Each row was made from one path, in order. Every step used is in the known rows, and no mark comes twice. Write each row's path.
Known rows
gimat -> virel -> nanik: [ 15  19  30 -21  14  51  23 -75  44  -7  -5  56  20  46 -11 -64  16   8
  23  10  22 -44  29]
guput -> virel -> nanik -> dilavib -> mesebi -> danud -> gimat: [-32  24   5   6   2  75 -98 -24   6  16  25  43  15  39 -23 -63  59 -18
   4  25 -17 -25  26]
dilavib -> mesebi -> danud -> gimat -> virel: [-12  30   4 -10 -10  53 -50 -45  21  -1  22  46   3  37  11 -64  60  -7
   9  25   4 -27  33]
nanik -> dilavib -> mesebi -> danud -> nezigun: [-27  25 -37  15 -17  25 -96 -12   8  15   7  38  16  29  -2 -54  73  15
  -9 -12  25 -28   9]
mesebi -> danud: [ -4  18  -3  -2 -33  21 -61  -8  10  -1  -4  41  20  45 -12 -48  32   4
   3  22   5 -39  13]
mesebi -> danud -> gimat -> virel: [ -3  32   8 -12  -9  45 -41 -38  16  -5  11  48   1  46  12 -65  51   1
   7  26   6 -37  32]
gimat -> virel -> nanik -> dilavib -> mesebi -> danud: [ -6  10 -16   7 -19  43 -77 -40  30  -1  26  47  29  37 -16 -49  51  -2
   1  14   2 -26  14]
gimat -> virel -> nanik -> dilavib -> guput -> danud: [ 10  16   3 -16 -25  45  -1 -45  17   4   1  40  57  33 -18 -24 -15  27
 -10  27  20 -10  18]
nanik -> virel: [  2  33  11 -15  -7  31 -65 -31   7   9  10  51   8  10   9 -31   8  24
  22  -1  31 -44  21]
gimat -> virel -> nanik -> dilavib -> guput -> danud -> mesebi: [ 14  10 -16  -7   3  49  -3 -26   5 -13  27  47  38  24   1 -22  28  13
  -1  26  12 -26   1]
gimat -> virel -> nanik -> dilavib: [ 34  11   9   3  34  45 -13 -59  32   0  15  61  30  45 -33 -52  10  25
   5  -2  11 -41  19]
guput -> virel -> gimat: [-28  23  34  -6  10  52 -58 -64  11   8   7  54  19  46  -2 -49  30 -11
  23  20  -7 -45  36]
dilavib -> mesebi: [-25  21   5  -4  -2  61 -47 -44  23  24  28  40  26   0 -20 -43  38 -15
  20   6   6  -2  25]
guput -> virel -> nanik -> dilavib: [ 17  14   8   2  29  57 -35 -52  24   2  19  58  31  45 -47 -36   3  17
   7   4   2 -45  21]
gimat -> virel -> guput -> danud -> mesebi -> dilavib: [ 23   5 -25 -15  16  31 -25 -21  10   0  40  51  12  13 -12 -17  27  22
  -3  21  29 -52  24]
mesebi -> dilavib -> guput -> danud -> nezigun: [-17  28 -24  -7 -25  24 -50 -15   1  20  -9  31  28  23  -3 -32  28  32
 -16   1  46 -23  21]
dilavib -> mesebi -> danud -> guput: [ -7  13   2 -30 -13  24 -89 -22  27  27  13  40  10  19 -15 -62  31 -13
  21  12   3 -30   8]
danud -> mesebi -> dilavib -> nanik: [ 21  21  11   7   9  29 -82 -33  22 -18  26  37  21   3 -34 -26   3  28
   8   3   6 -41  28]
danud -> gimat -> virel -> guput: [ -8  19  25 -27  22  48  13 -50  19  19  -9  57  10  15  23 -84  11  16
  22  13  20 -21  23]
dilavib -> mesebi -> danud -> gimat -> virel -> guput: [-20  16  14 -23  10  51 -11 -50  22  18   0  54  13  13  25 -83  26   8
  19  16  16 -15  21]
virel -> nanik: [  8  15  34 -13  19  52  11 -52  31   9 -13  52  28  41 -30 -63   8   4
  23   7  15 -39  23]
dilavib -> mesebi -> danud: [-23  16 -11   1 -35  38 -81 -20  18   7  17  38  25  27 -13 -47  50 -11
   6  19   1 -21  14]
danud -> mesebi -> dilavib -> guput -> virel -> gimat: [-30  17  21  -3  14  50 -89 -65   3   1  19  51  14  37  10 -33  29 -16
  14  26  -1 -42  39]
guput -> danud -> gimat -> virel -> nanik -> dilavib -> mesebi: [ -9  14  -2   4  17  76 -40 -60  31  21  41  48  41  14 -33 -50  41  -1
   6   7   1  -6  22]

Which path is each row?
[-11  16  16 -20  11  67 -38 -63  25 -11  12  50  16  38 -20 -26   4  -8
  17  24  14 -47  35]
danud -> mesebi -> dilavib -> guput -> virel -> nanik
[-17  27  22 -19   1  62 -22 -13  -7  34  -2  44  28  15  -3 -65  18  17
   8  23   9 -17  19]
nanik -> virel -> guput -> danud -> gimat
[ -5  20  31 -37  12  61 -19 -64  39   5   1  52  14  43 -32 -50   0  -7
  32  17   8 -53  27]
danud -> guput -> virel -> nanik
[  2  19  13 -30 -27  38   5 -31  16  15 -10  43  51   3  -5 -39 -24  49
   9  15  27 -19   8]
dilavib -> nanik -> virel -> guput -> danud
[ -6  18  20 -28  12  33 -19 -39  11  24 -11  58  15  -4  24 -60 -13  32
  28  -3  35 -29  12]
nanik -> virel -> guput
[-34  28 -30   8 -25  25 -88 -13   9  15   0  35  13  27   4 -57  75   9
  -4  -8  27 -27  12]
dilavib -> mesebi -> danud -> nezigun
[  7  14  -8 -13  -1  42  -7 -13   2  -5  19  47  36  -1   8 -31  18  30
  12  17  14 -29  -7]
dilavib -> nanik -> virel -> guput -> danud -> mesebi
[-15  14  -1   4  18  75 -58 -62  32  17  43  49  35  13 -40 -36  32  -8
  14   2  -1 -14  24]
guput -> virel -> nanik -> dilavib -> mesebi
[  1  15  19 -31  14  36  27 -57  28  11 -11  58  15  14  22 -71  -2  23
  24   9  28 -24  19]
gimat -> virel -> guput
[-23  30   3 -15 -14  60 -78 -50   8  -6  20  43  19  32 -17  -5 -11   0
   6  27   3 -28  36]
nanik -> dilavib -> guput -> virel
[ 20  12   9  -8  33  52 -43 -53  28   8  19  58  27  43 -48 -42  -1  15
  11   3   2 -48  18]
danud -> guput -> virel -> nanik -> dilavib
[-35  17  26 -15   3  48 -95 -64  20  16  17  51  14  40   0 -57  41 -23
  26  21 -12 -42  30]
dilavib -> mesebi -> danud -> guput -> virel -> gimat
[  6   8 -12 -16   5  45  21  -5  -2   4  17  49  34  10   2 -35  29  17
  10  23  12 -27  -7]
virel -> guput -> danud -> mesebi
[ 29  13   9   2  30  55 -11 -52  26   5  16  57  37  47 -35 -54  16  26
  -1   7   7 -37  20]
guput -> danud -> gimat -> virel -> nanik -> dilavib
[-26  23   3  12   1  62 -99  -9  -2  23  23  41  16  31 -18 -67  62 -14
   0  19 -15 -17  22]
nanik -> dilavib -> mesebi -> danud -> gimat
[  0  18  10   3   5  37 -70 -39   2  10   3  41  32  22  -9 -30 -16  10
  -3   9  13  -6  24]
nanik -> dilavib -> guput
[-18  12 -17   6 -23  51 -91 -35  25   0  29  45  30  37 -27 -39  45  -7
   1  18  -4 -29  15]
guput -> virel -> nanik -> dilavib -> mesebi -> danud
[ 23  17   7  -5   2  29 -53 -44  29 -19  23  39  29   1 -21 -29  -4  41
   5   9  13 -37  26]
gimat -> virel -> guput -> danud -> mesebi -> dilavib -> nanik
[-19  27   3 -40 -25  42 -82 -33  22   2  17  44   0  40 -21 -28  12  -8
  22  30  -1 -54  25]
mesebi -> danud -> guput -> virel
[  1  15 -14  -9 -10  45 -11  -6  -8  -4  21  40  35  15   3 -18  28   6
   2  29  10 -19   0]
dilavib -> guput -> danud -> mesebi
[ -9  26  45   6  11  30 -91 -66  13   7  -2  52  25  20  14 -60  17  19
  25  -4   7 -40  28]
dilavib -> nanik -> virel -> gimat
